Known rows, with every way that one mark hangs from another:
K{J}: [-12, 0, 9, 27, 25, 25, 18, 24, 26, -20, -3, -12, -26, -11, -14, 2, 19, -11, 8, -34, 21, 16, 0, 9, -4]
J{K{Z} Y}: [20, -3, -16, -26, 5, 4, -16, 44, -11, 49, 16, -28, -7, 24, 20, 0, 21, 5, -1, 27, -25, 6, -23, -18, 16]
L{Z{K}}: [-10, -6, 10, 37, -3, 15, 9, -6, -12, -21, -25, -6, 29, -17, -17, -4, -35, 1, -7, -12, 9, 15, 2, 0, -11]
J{K Y}: [27, -9, -28, -25, -22, 13, -7, 10, -8, 32, 11, -18, -2, 45, 20, -17, 28, -5, 2, 15, -13, 11, -13, -21, 6]
L{J{Y} Z{K}}: [-24, -11, 5, 22, -31, 25, -6, -29, -19, 17, -28, 1, 34, 31, 17, 2, -66, -9, -5, -15, 13, 20, 7, -25, -20]
Y{J{K{Z}}}: [27, -4, -21, 7, -13, 8, 8, 15, -15, 6, -1, -7, 9, 2, -13, 10, 24, -15, -12, 12, -20, 30, -54, -13, 22]
H{J{K{Z{S}} Y}}: [8, 18, 3, -41, 14, -23, -11, 17, 3, 15, 13, -4, -30, 8, 20, 28, 25, 11, -7, 42, -25, -33, 2, 2, 10]
K{Z{S}}: [-4, -16, 29, 5, 17, -18, -18, 29, -19, -24, 15, -10, 2, -38, 17, 14, 1, -6, -41, 22, -23, 1, -3, 22, 4]
S{H{J{Y}} Z}: [14, -9, -40, 15, -7, 9, -9, 1, 10, 29, 12, 12, 0, 6, -32, -21, -11, 6, 43, 14, 58, -5, 15, -25, -29]
L{Z}: [-4, -36, -11, 31, 19, 18, 5, -2, 0, -10, 0, -6, 19, -24, -26, -3, -19, -9, -12, -4, 29, 13, -12, -9, -31]
L{J{Y}}: [-13, -15, -5, -2, -15, 34, -11, -8, -7, 19, 0, -6, 9, 39, 35, 0, -20, -23, -8, -16, 10, 20, 4, -21, -15]
Z{K S{H}}: [2, -8, 17, 15, -41, -22, -16, -16, -12, -39, -3, 16, 34, -20, 5, -35, -16, -9, -9, -1, -30, 7, 26, 23, 30]
K{J{Y} Z{S}}: [-29, -10, 40, -7, 24, -15, -21, 48, 9, 9, 18, -22, -35, -3, 29, 33, 1, 8, -15, 23, -11, -5, 9, 15, 5]
H{J{K} S Z}: [39, 17, -42, -30, 62, 10, 50, -28, 25, -11, 16, 21, -19, -31, -43, -10, 76, 12, 16, -32, 29, -19, -22, 5, -4]
J{K}: [28, -7, -24, -4, -11, 12, 8, 5, -4, -1, 5, -9, 5, 10, -10, -18, 34, -11, -2, -6, -18, 12, -19, -13, 3]
Z{K S}: [-3, 11, 36, 14, -20, -13, -9, -9, -28, -54, -7, -2, 27, -21, 23, -11, -9, 1, -31, -8, -34, 5, 27, 31, 18]
H{Z{K{J} S}}: [-14, 28, 25, 27, 26, -10, 23, -12, 11, -56, -19, -16, -12, -44, -12, -9, 13, 5, -4, -20, -15, 1, -5, 36, 28]
S{H{J{Y} Z{K}}}: [0, 33, -11, 3, 27, 22, 23, -23, 19, 4, -13, -7, 3, 7, -20, -36, 6, 14, 41, 1, 19, -9, 15, 3, 29]
L{J Z{K}}: [-24, -7, 3, 42, -28, 22, 11, -34, -13, -12, -34, 10, 35, -5, -7, -6, -63, -26, -8, -35, 8, 24, -5, -11, -21]
Z{K{J{Y}} S{H}}: [-24, 0, 25, 4, -40, -20, -18, 3, 15, -11, -2, 2, -3, 14, 13, -14, -16, 5, 11, 0, -18, 2, 33, 21, 27]
L{J{K} Z{S}}: [-1, -35, -27, 3, -44, -19, -5, -49, -1, -4, -9, 26, 23, -7, -12, 4, -29, -36, -31, -8, -16, -4, -17, -23, -35]
Z{K{J{Y}} S}: [-28, 23, 46, 2, -19, -13, -14, 8, 1, -24, -10, -16, -9, 10, 30, 15, -7, 16, -9, -3, -19, -1, 23, 23, 18]
K{J{Y} Z{S{H}}}: [-27, -28, 22, -2, 0, -23, -28, 44, 20, 19, 15, -5, -27, -5, 10, 9, -5, 4, 4, 24, -14, -5, 12, 13, 12]
L{Z{S}}: [-9, -40, 8, 19, 2, -15, -9, -16, -9, -26, 5, 3, 27, -36, -12, 8, -25, -14, -35, 10, 10, -3, 0, 8, -36]

Rows:
[15, 5, -28, -26, 9, 3, 2, 23, 24, 54, 9, -2, -21, 28, -8, -9, 24, 1, 40, 27, -4, -13, -3, -23, 14] : S{H{J{K{Z} Y}}}
[-11, 23, 20, -10, -24, -10, -11, -20, 4, -19, -7, 17, 9, 16, 13, -7, -16, 12, 12, 12, -2, -21, 49, 19, 23] : Z{K S{H{J{Y}}}}
[17, -12, 1, -16, -4, -29, -16, 22, -10, -3, 14, -7, -2, -17, 11, 2, 26, -10, -31, 32, -48, -4, -16, 5, 18] : J{K{Z{S}}}
[-14, -10, 13, -13, 18, -19, -19, 19, 14, 14, 17, 10, -12, 0, 7, 6, -6, 4, 2, 37, 2, -25, 25, 11, 7] : K{Z{S{H{J{Y}}}}}
[-13, 31, 12, 14, 33, 27, 22, 9, 14, -4, -18, -35, -15, 1, 0, -11, 14, 16, 22, -15, 8, 15, -11, 17, 22] : H{Z{K{J{Y}}}}
[8, 12, 9, -10, -11, -9, -2, 12, -18, 7, 11, 14, -10, -7, -8, 8, 1, 41, 31, -31, 36, 19, 16, 3, -20] : H{S{Z{K{J{Y}}}}}
[14, 16, -9, -10, 87, 24, 45, -19, 20, -27, 16, 13, -18, -45, -32, -3, 49, 18, 5, -39, 54, -16, -2, 24, -13] : H{J S Z}
[21, 33, 3, -17, 7, 0, 6, -7, -25, -2, 7, 26, 4, -5, -5, 11, 2, 46, 32, -18, 52, -2, 31, 2, -27] : H{J{Y} S{Z{K}}}
[-11, -7, 12, 11, 23, -16, -3, 11, 16, -16, 13, 14, -12, -35, -13, 4, -5, -12, -1, 15, 0, -19, 21, 25, 6] : K{Z{S{H{J}}}}
[-3, 21, 9, 24, -27, 7, -5, 19, -9, 4, -13, -20, -6, 13, -5, -2, -21, 19, 31, -9, 23, 23, 7, -6, -9] : S{Z{K{J{Y}}}}
[18, -2, -24, -33, -28, -14, -14, -17, 17, 17, 14, 21, -11, 28, -3, -14, 26, -4, 19, 28, -13, -28, 17, -8, 7] : Z{S{H{J{K Y}}}}
[10, -9, -18, 0, -12, 5, 5, 8, 2, 25, -3, 0, 4, 4, 11, -4, 0, -33, -9, -16, -30, 21, -26, -25, 5] : L{J{K{Z}}}
[7, 40, 9, -28, 65, 14, 31, -20, -1, -13, -2, 8, -4, -10, -4, -3, 32, 41, 17, -26, 38, -17, 13, 24, 10] : H{J{Y} S Z{K}}
[17, 21, -11, -4, 35, 7, 23, 24, 14, 11, 2, -7, -27, -7, -15, 10, 32, -6, 15, 1, -8, -11, -15, -6, 5] : H{J{K{Z}}}
[-22, 26, 33, 9, -1, 19, 4, 19, 6, -5, -20, -22, -10, 26, 20, 4, -3, 20, 18, -20, 1, 13, 17, 9, 16] : Z{K{J{Y}}}
[-14, -9, 22, 25, -21, -16, -8, -22, -25, -43, -15, 5, 34, -36, -4, 0, -39, 0, -33, 4, -11, 1, 9, 16, -10] : L{Z{K S}}
[19, -7, -8, -6, -30, -23, -11, 0, -25, -17, 3, 8, 9, -10, -2, 18, 22, -18, -39, 32, -40, 15, -45, 0, 30] : Y{J{K{Z{S}}}}
[31, 11, -59, -19, 19, 18, 22, -25, 36, 34, 6, -7, -16, 20, -31, -39, 41, 2, 45, 13, 15, -18, -19, -22, 16] : S{H{J{K Y} Z}}
[10, 17, 5, -15, 23, -23, 5, 12, 5, -17, 7, 2, -19, -23, -2, 23, 30, -3, -9, 20, -27, -25, -8, 6, 9] : H{J{K{Z{S}}}}
[-20, -35, -13, 16, -11, 29, -9, -23, -9, 34, -10, 1, 19, 27, 5, 12, -52, -20, -11, -6, 33, 9, -11, -31, -46] : L{J{Y} Z}
[-38, -5, 31, 13, -12, -21, -11, -7, 0, -15, -18, -3, -3, -2, 1, 21, -34, 15, -7, 4, 1, -8, 13, 15, -11] : L{Z{K{J{Y}} S}}
[-1, -34, -42, -3, -36, 16, -7, -30, -3, 52, -8, 7, 20, 42, -1, -1, -28, -24, -1, -3, 8, 8, -28, -48, -34] : L{J{K Y} Z}
[27, 14, -5, -36, 51, -10, 22, 19, 9, 15, 21, 28, -24, -19, -11, 17, 55, 17, 9, -21, 8, -16, -5, 5, -4] : H{J{K{Z}} S}
[-33, -10, 21, 10, -45, -9, -21, -43, -29, -2, -21, 12, 34, 13, 28, 10, -67, -7, -29, 0, -9, 0, 13, -8, -22] : L{J{Y} Z{K S}}
[13, -8, -29, -20, -40, 23, -4, -18, -5, 41, 0, 0, 8, 56, 30, -13, 5, -23, -1, -12, -14, 12, -17, -37, -5] : L{J{K Y}}
